Each row comes from the steps of one path. Every step used is in the known rows, and no mark comes twice. Write the path behind each row, first mark first.
Known rows:
e y j r: [  4  10   2   2  14   6  -1 -11  24 -23 -13  15  -2  13   5   7 -11  -5
  11  -4  -2  17  -8 -17 -12   4   1   2  11  -8 -22   4   3  16  -7 -11
  11 -15   1   0  27   0]
s j r: [-16  22   2 -27  -5   5   2 -12 -15 -19  -8  10   0   1  13  -8 -17 -13
  13  -1 -13  11   7   5  -2  -7 -12 -13   0   7 -17  11  -1   5  -6  -7
   3 -10  20  -8   0   4]
y j: [  6  -6  -2   7   6   4  -2   7   4  -7  -7   5   0   2   1  -2   1   6
  11  -7  -1   8 -14  -9   1  18  -4  -5   7   3   4   6   8  11   1   4
   7  -8  -2   0  14  -7]
e u: [-16  -2  12   9  -5  -4  22   5   3  -4   6  -5 -11   6 -23  -3   2  14
  -7  -9  -6   0  -4   3   6  -7   9  12 -14   0  -1   4   3   7   1 -10
   0  13   4  -5  -9   6]
u j r: [ -6   9  -2 -19  -3  11  -3 -14   3  -4   6  -3  -7  12 -11   1  -5  -9
  -7  -9 -10  17  -9  -1   8 -10 -12 -22   2   4 -16  -2 -22   9  -3 -10
  -4   4  11 -20  22   0]
y j u e: [ 16   5  -2  12  10  -6  -5  -4  18   1 -19 -16 -12  -1   5   2 -27  -2
   7   5 -18  -5 -12 -31  -4  29   7 -12  10  -1  19  -1 -27   2 -14   6
  14   3 -19 -10   6   2]
y e v j: [-12  -6  21   1 -15  -9  -5  -7  -8 -20  -6   0  -5 -18  14  -1  15  24
  -2   8  21  10  11 -18  31 -21  -6  -4  20  11  13  -4 -14 -21 -11   2
  -2  -3 -15   1  -9 -20]
r j s e u: [ -4  11  17  16 -17 -22  24   4   1 -24   3  -6 -16   5 -31 -13   3   0
   7 -12  17   7   9  -7 -21 -11  11  17   1   3  -4   4  21   7  19  -7
   2   4   7  -4  -4  14]
e u j s: [ -9  -7   5   7 -17  -1  26  24  -2 -13  12  -8 -17  15 -41 -10   2   0
   0 -16  -7  13  -4 -10  14   4   8  13  -4   0  -8  -6  -8  14  13   1
 -20  18  24 -20   1 -16]
y j s: [ 16  -8 -11  13  -4   2   2  15  -1 -17  -7   6  -1   3  -8  -3  -2  -2
  14   1   5  21  -6 -23   5  20  -4   7  15  -4   5   9  14  16  14  14
   3 -10   1  -5  14 -16]
s j r e u: [-41  23   2 -18  -6  14  13  -3 -17 -23  -3  -3 -10  15 -18  -6 -13 -15
   4  -6 -27  25  13  -6 -11  -8  -8 -13 -15 -10 -12  19  -1  10   6 -20
  -3   6  30 -19   1  15]
j s: [  6  -4  -4   7 -10  -4   7  13  -5 -14   3   0  -2   1  -7  -4  -5  -8
   6   4   6  10   6  -6   3   1   4  13  11  -5  -3   0   7   2  14   5
   0  -2   3  -4  -5 -10]
r e v j: [-13   6   1   0 -15   2  -2 -11 -15  -9 -11 -16   0   1  11   9  12  -5
  -2   4   9  22  19 -33  13  -2  -5 -22  10 -14  19   4 -18 -13   1   0
  -5  -6   8 -18   2  -4]
u e: [  0   1   7  10   5   3  -4  -4   6  -4 -16  -2  -8  -7   3   5 -13   1
   1   7   6 -10  -1  -6  -2   0  -2   1   4   1   4  -2 -18  -2 -11  -1
   7  17 -15   3  -8   6]
j u e y: [ 12  13   4  11  14 -18  -3  -7  35  -4 -15 -11  -8   0   3  11 -33  -8
  11   6 -11 -20   3 -15 -16  11  16   8  10  -8  -4 -19 -30  -5 -20  -6
   3  10 -12  -1  -8   4]
r j u e v: [  1  13  25   1 -11 -24  18 -33  11   8 -12  -7 -12  -3  12  10 -22 -19
   3  -3  14 -16  -6 -26   4  19   7  -9  17 -10  12  -2 -23 -33 -18  -3
   5   2 -12  -1  -4  10]
e v: [ -1   4   8   1 -25  -2  21  -3  -7   6  -3  11  -3  -2  11   2  11   0
  -5  -6  16  -8  -2  -7  18   5  -6  -6  14  -1  12   5  -6  -4  -6   3
  -9  -7   5 -14  -1   1]
j r: [-10   9  -2 -15  -1   7   1 -22   4  -9   0   5  -7   3  12  -3 -13  -5
  -3   6  -2  10  -4   0  -1 -11 -13 -11   3  -4 -16   9  -6  -1   1 -15
  12  -6  -1 -12   9   7]
j s e: [  7  10  -6   9 -17  -8  -4  11  -2 -18  -3  -1  -9  -1  -8 -10   5   0
   5   1  20  10  14  -6 -10  -8   2  -2  16   6  12  -2   6  16  14   3
   0  -9   9 -18   2   3]
v e r j: [ 16   2  10 -18  -3  -8 -14 -23  15   9  20  22   3  -5  10  -3  -2 -26
   2 -27  -2 -17   5   2   0  -1   0  18  -3   0 -12   6  43  -3  -7  -2
  -2   2 -16  19  16  -9]
j u: [  8   9  -4  -9  -6 -11   1  -7   2  10   1 -17  -3   2   3  -1 -18  -8
  -2  -2 -19  -6   0 -16   0  14   7  -6   3  -7   4  -9 -17  -3  -2  -1
  -1  -3   0 -11  -2   0]
s e v j r: [-14  33   6 -10 -29 -11   4 -39 -11 -19 -11 -10 -12  -7  20  -5  11   8
   4   5  23  20  11 -20  13 -27 -15 -34  18  11   8   7 -21   5  -7 -18
   4 -14   8 -37   5  18]
s e r j: [  3  14   7   1 -11 -15 -22 -23  15  -2   9   9  -7  -9  -4 -11   3 -15
   3 -16  12  -9   8   1 -21 -12   0   1   3  10   7   4  34   4   0  -5
   5   5 -10  -4  18  11]
r j s: [  9  -5  11   3  -6 -17  15  -4  -2 -15   4   9   3   0  -6  -1  -6 -15
   6  -2  15  10   1  -9  -9   4   2  16   8  -8 -11   4  15  -7  15   5
   4  -4  -1  15   6  -6]
s j u: [ -3  23  -6 -17 -11 -13   2   1 -14   4  -5 -11   3  -5  13 -11 -20 -14
  10  -5 -21   2   7  -3  -5  19  14  -8   3   6   1  -1  -7  -5  -4   4
  -7  -9  12 -10 -10  -5]
u e r: [  1   4   3  11  -1   3 -19 -12  15  -6   0   9 -11  -9   9  -5 -20  -4
   1   9  -1 -19  -2  -1   2 -10  -5  12  -3  -4   7   5  -9  -1 -15  -4
   6  25 -18   0   4  -2]
v e u: [  1  -1   7  -6   3  -1  19   5   1   5  11   1 -11   4 -17  -1   9   2
   6 -22 -14  -7   2   2  14   0   4  13 -13   4  -9   4  20  11  -6 -12
 -11   8   4   1 -11   2]
j r e s: [-17   1 -24 -19  11  14  -7 -11   1 -15  -3  -2 -13   4  -8   0  -3  -7
 -24   8   3  23  12 -16   8 -19 -12 -20  -3 -19 -19  17  -8 -11  11  -9
   2 -15   0 -28  12   7]
y e: [ -8 -13   7   2   6   0 -14   5   3 -13   0   6  -3  -7   1  -2   4  16
  -2   6   5   2   1  -3  15 -13  -6   5   8  11  -4  -2   4  -8  -2   2
  -2   3 -14  10  -3 -14]
s j u e r: [  2  23  -1  -7 -12 -12 -15  -7   5  -2  -8  -4  -7 -13  18  -9 -41 -17
  15   3 -21 -22   7  -7  -3   7   4  -1  -2   3  15   2  -8  -4 -20   3
   3  15 -11 -15  -7  -8]
j s e v: [  1  14   2   9 -37 -11  18   7  -9 -15  -5   6 -11  -3   2  -9  16   1
   8  -5  32   5   7  -7   9  -6  -7 -11  27   9  25   5   7  12   6   5
  -9 -14  13 -34  -1   7]

Which path is each row?
[ 23  -7  -2  23   5   0   5  19  17 -25  -8  15   2   8  -5   3  -4  -9
  19  -5   2  20  -2 -17 -11  15   7  28  18 -12  -4   3  17  18   6   8
  -1 -14   0  -1  17 -19]
e y j s
[  8  13  -9  12 -24  -9 -18   7   4 -18  12   9 -12  -8  -2 -19  -3  -8
   9   1  16  -1  14  -3  -7 -16   0   9  13   8  15   3  20  17  12   4
   0   6   3 -28   8  -4]
j s e r
[-19   2  18 -13 -19  -1  -4 -28 -11 -34  -6   1  -6  -8  24  -3   5  19
   0  12  19  20   9 -25  31 -31 -19 -12  21   7 -10   0 -20 -19 -10  -9
   4  -3  -6 -10  -2 -11]
y e v j r
[ 12   7  10 -11  -2 -25   4 -23  11  10   2 -11   1   0   3   1 -18 -18
   4  -8  -7  -8  -1 -18 -17  15  16   2   2 -10  -6  -6   0 -19   1  -4
   4  -3  -9   6   8   4]
r j u
[  4  30   7  -3 -34 -26   3 -24  -7   2  -9 -34  -8 -11  15  -4   4   6
   8  -1   8   6  16 -33   6  -5  10 -30  20  11  32 -12 -28   2  -9  -4
   0  -8  -2 -39  -6   6]
s e v j u
[  9   8   1   2   2 -12  -4  -8  12   6 -10 -22 -11  -6   0   3 -31  -6
   5   8 -15 -16  -1 -20  -3   8   8  -8   8  -5   9 -10 -32 -11 -15  -2
   7  14 -14 -10 -12   6]
j u e
[-16  -1  10   5  -9   3  17  13   5   5  12 -13 -17  15 -39  -3   9   9
  -6 -23 -16   4  -6   0  12   5  11  -2 -17   8  -1  -6 -11  14   0  -6
 -15  22  15 -13   0  -9]
e u j
[  8  -4  10  14 -14 -14 -12 -12  12 -19   3  17  -6  -9   4  -6 -25 -26
   7   4  17 -11   3 -17  -8  -5  -1  29   9 -11  -3   7  13 -17   1   4
  12  22 -23  15   5  -4]
u e r j s
[ 14  14 -15 -40   3 -11  -2   4  -5  11  -2  -6   0 -19  18  -7   1 -15
   3 -19 -15  -4  14   0  18  10  11  -9  -5  15 -15   6  15  -6 -11   1
 -12 -27   1 -17 -11 -14]
v e s j u
[  8   7 -13  10  19  -3 -11   2  25  -6 -12 -11  -1  16 -13  16 -20 -25
   2  -6 -28  12   5 -37 -21  30  20  -4  15 -27   6  -8  -2   8  -1   2
  -3 -18   5 -17  23  -4]
r e y j u
[ -4  19   8   6 -27  -6   9  -5  -5   0  -8   4 -11  -4   3  -2  16   3
  -1  -5  25   0   4   1   6  -5  -6 -23  17  17  25   2   2  15  -8  -2
 -11  -9   9 -27  -1  13]
s e v
[  3  -1  17   9  -1 -10 -13 -23  20  -6   3  12  -9 -11   6   1 -17 -17
   6   0  10 -19  -3  -5 -13  -4  -4  20  -3  -5   1   6  11 -19 -14   0
  10  19 -28  19   8   4]
u e r j
[  4   1  -5  18  22  12 -13  11  17 -15 -12   9   3  16 -19  17   3 -15
   8  -4  -7  17   2 -24 -21  20   8   2   6 -20   7   3   9  12   0   2
  -6 -14   8   1  23  -5]
r e y j
[-12  13 -13 -31  -3   7   4 -11 -10 -21  -6   5  -8 -13  14 -12  -5  -4
  -4   4   3  17   8   7  12 -14 -15 -11 -11   8 -29  17   6  -3   1  -5
   2 -23   5 -18   5   2]
e s j r
[  4  12 -16 -22  -7 -12   2   8  -8  -1  -6 -13  -3 -16  11 -11  -9  -3
   1  -2 -12   6  10  -4   9  10  11  -9  -7   6 -11   4  -3 -10  -3   6
  -4 -17  -1 -23  -7  -7]
e s j u
[  4   9 -10   5 -17  -2  -2  18   1 -12   5  -4 -15   3 -23  -7  13  -3
   8 -13  11  16   2  -6   4  -5   1 -18  12  17  10  -5  -8  22  11   7
 -14   7  18 -34  11  -9]
u j s e
[-18  -4  -3 -31   4   6  -6   3  -8 -38  -7  17 -12 -20  12 -16   2  16
  -8   4  13  18  13   7  27 -30 -12  -9   2  16 -29  18   5 -14  -1  -4
   0 -18  -6 -11   0  -9]
y e s j r
[ -8  10   0 -18  -2  -2 -10 -32  -5 -17  -8 -13   1  -4  15  -2 -12   2
   4  13  -2  24   8 -18   3 -22  -7 -11   1  -1 -20   1 -20 -10  -2 -14
  17  -7   1  -6   4   5]
v j r
[  0   5  -5  -6   2  11  -6 -15   3 -13  -8  10  -2   9   6  -2  -8  -1
   4   0  -7  19 -13 -16  -1   5 -14 -12   7  -1  -7  14  -2  14  -1  -6
  17 -17  -1  -9  24  -1]
y j r
[ -1  25   4  -7   2 -12  -1  -3  -1   1 -19 -14  -4 -11  15  -1 -36 -12
  13   7 -18 -13   7  -6 -10  16   7 -15   2   9   8  -5 -28  -5 -18   3
   3   6   4  -9 -17   5]
s j u e
[ 12   6  -8  16 -10  -2  -2  16   1 -24  -9   4  -8   0 -11  -9  12   3
  14  -5  16  22   0 -17  -9   6  -1  -7  19   8  21   8  16  24  15  11
   7 -17   7 -26  18  -2]
y j s e
[-29   1   2   9   2   5   7   9  -3  -6   6 -12 -10  16 -31   1   2  -7
 -10  -4 -18  14   9 -20  -1  -2   6  -3 -12 -19  11   7   0   4   9  -6
  -8  13  12 -10  -5  10]
r e u
[ 10   1  -9  -1   1 -21 -10 -16   9  -6 -18 -36 -15 -25  13  -2 -14  12
  -2  20   1   4  13 -31  11  -9  15  -4  -2  -2  -9  -7 -43 -31 -14  -1
  10   8 -25 -18 -13  -3]
v j u e s
[ -5 -10 -20  -4  11  11  -8   8  -1  -5  -2  -7  -9   0 -11   3  15  -5
 -20   7   5  13  12 -14  10  -7   1 -12  -5 -12  -3  11   1 -13  10   5
  -6 -11   4 -17   7   0]
r e s
[  9  12   4   3  -1 -20  -9 -23   9  -3 -15 -35  -8 -14  12   1 -28   5
  10  14 -17   0  11 -32   1   2  13  -9   5  -5   6 -13 -47 -21 -13  -4
  16  15 -17  -3 -13   3]
v j u e
[ 10  15  -1  21  10   0  -9   8  27 -15 -15   6  -8   2  -1   4  13   7
  17 -10   7   5   3  -6 -25   5   7  -2  11  11  10  -4  17  25  -6  -3
   0 -11   0 -11  20   4]
s e y j
[  5   7   9   9 -12  -9  10  -6  11   7 -20  -9 -12  -1  13   7 -16   0
   5   3  -3  -7 -15 -30  12  30  -3 -18  23  -4  27   0 -30  -6 -18   8
   1  -2 -14 -22   4   1]
y j u e v
[-15   9 -15  -9  10  20 -16 -10   1 -21 -12   3  -5  13  -8   4  -8 -17
  -5   2 -14  35  -2 -29  -6   8 -17 -26   8 -19   0  18  -5   7   6  -6
   9 -14   7 -18  29   5]
y j r e
[  3  17   3  15   9  -9  -4   4  22 -15  -2   4  -4   2  -5   4   8  -3
   7  -7  13  -3  11   7 -22 -10   9   1   7   6   0 -11   4  20  -5 -10
  -5  -5   7 -10   4  11]
s e y
[ 17  -9 -13 -19   9   2  -7   6   8   6   1   6  -5 -11   4   0  18   0
  -7 -17  12  -4  10   3  21  -5  -3  -2  -6   6 -20  10  22  -4  -6  -3
  -9 -16 -14  -8  -4 -10]
v e s
[-12  14  11 -15 -25  -2  10 -40 -11 -15 -10  -5  -5  -3  24  -1  -2   4
   7   7  12  21   7 -25  17 -15 -10 -19  16  -4  -5   7 -26 -10  -8 -11
   8 -10   2 -19   3   4]
e v j r
[ -6  -1  -8 -22   1 -11 -11  16  -5 -16  -5  -4 -10 -23  10 -15  -4  15
  -2   2  -4   2  16  -8  26  -3   6  -1   1  15 -10   1   2 -15  -4   8
 -12 -13  -9  -9 -10 -21]
y e s j u
[ -6   3  -2  10  15   5 -11   5  15 -13  -6   4   0  13 -13  10  -1 -18
  -5  -1  -5  14  16 -10 -18   1   7   5   2 -23  -4  -6   3   4  -1  -7
  -5  -1   6  -1   9   4]
r e y
[  8  16  10  11  12 -23 -12 -23  28 -11 -21 -29  -7 -11  11  11 -32  -2
  17  13 -12  -4  12 -29 -13   3  21   8   8 -10  -9 -27 -44 -13 -24  -9
   7  13 -18  -1 -11  -5]
v j u e y
[-12   9   8 -27  -3   7  18  -4   3   4  12   2 -20  16 -24  -4   2  -6
  -4 -38 -28   8 -10  -2  21  -6  -6 -10 -12   5 -24   3  -1  21  -5 -23
 -15  10  14 -14   8  -4]
v e u j r
[-34   8   0  -8  -3  11  10 -13  -1 -15   2  -7 -15  23 -28   0 -11  -8
 -12   2 -14  25   7 -19  -4 -15  -5 -12  -9 -19 -14  10 -14   4  10 -20
   1   7  19 -19   4  19]
j r e u
[  9  -5  -7  22  10   9  -8  23  13 -32  -9  10  -1  18 -22  12  -3 -22
  10   0  -4  29   4 -35 -15  17   6  13  18 -31   2   5  13  12  16   9
  -4 -14  13  -8  21 -12]
r e y j s
[  9   9  15  -1   6 -21   3 -27  20   4 -11 -16  -5  -6   1   4 -30 -17
   5   4  -3 -12  -1 -18 -14  13  14  -5   5  -8  -1  -8 -18 -21 -11  -4
  11   9 -21  12  -5  12]
r j u e
[-24  10  -7 -15   3  13 -12 -20  -5 -15  -2   1  -6  16  -8   7 -12 -21
 -12   7 -13  23   9 -17  -8  -8 -12 -23   4 -20 -10  10 -10   1   9 -11
   3  -7   9 -13  17  11]
j r e
[  4   6  12  17 -26 -12  13  -6  -6 -28 -21  -9 -12 -14  16   2  -3   5
  13  19  29  13   9 -36  22  -9  -2   2  24  -2  12   1 -29 -16  -7   6
   5   6  -6 -13 -16 -12]
u e v j s
[  4   1   7   4 -38 -14  19  -3 -16 -19  -4  -9   1  -6  16  -5   7  -2
  11   8  28  20  10 -33  20  -5   2   4  19  -4   5   1 -12  -8   4   6
  -3 -10   3 -16  -8 -12]
e v j s
[ 15   0  -7 -14  -7  -1 -20  -6   7  14  17  20  -2  -6  13  -4   1 -15
   0 -21 -11 -16   5   6   8  -5  -4  10  -2   2  -6   4  36   6 -10  -2
  -3   4 -12   5   8 -12]
v e r
[-11  12 -24 -23   6  -4  -8  11  -9  -6  -4 -16  -8  -7  -2  -6  -6 -17
  -6   2 -11  12  21 -18  -1   7  11 -22  -4  -9   0  12  -6 -10   3   6
 -10 -16  10 -30  -3  -1]
r e s j u
[-27  22   3  -4 -15   3  13  -5   9 -10   8 -15 -32  14 -33 -12   3   9
   4 -23 -10  13  -5   7   2 -17  -2 -26  -8  18  -4  -1 -16  29   1 -21
 -11  10  19 -40  11  16]
s e u j r
[-19   8  -5 -15  12  18 -13  -9  21 -16  -2   4  -9  27 -20  16 -12 -27
  -1 -12 -18  20   6 -18  -7  -5  -3 -17   2 -17 -18  -2 -17  11  -1 -10
 -14   5  25 -20  29  -4]
u j r e y
[  3  25  10   1  11 -14   5   2  19  -7 -24  -4  -6  -6  14   9 -37 -19
  24  -2 -15 -17   9  -9 -19  13  18   3   8   2  -2 -12 -21  -2 -23  -4
  -5   6  -1  -2 -12   2]
s j u e y
[-14   4 -18 -16   9  15  -8  18 -13 -15 -10   2  -2  -9  -5  -1  12 -12
 -10   0   0  19  18  -5   7  -2  -2 -15  -8  -3  -2  19   9  -6   7   6
 -14 -17   6 -22   3  -3]
r e s j
[  4  -4   3  -4 -10  -2  26  26   0  -2  16   4 -16  13 -36  -4   8  -3
   7 -35 -12   5  -1  -8  19   2   7  12  -6   4  -9  -2  13  22  10  -2
 -25  15  17 -14  -2 -22]
v e u j s
[  6  12 -15   7 -30  -3 -21  14   8 -16  18   6 -16  -1 -20 -15   5 -14
   4 -13   9   4   6  -1   4 -11  -4  -3   7  15  17  -3  11  22   9   7
 -15  16  10 -40  24 -11]
u j s e r
[ 15  -9 -15   5  10  -5  -5   0  18  -4 -21 -15 -16 -13  -1   0 -11  12
  -2   9  -3   0  -9 -27  13  22   5  -9   1   0   3   5 -20  -7 -12   7
   9  -8 -28 -30   7  -3]
y j u e s
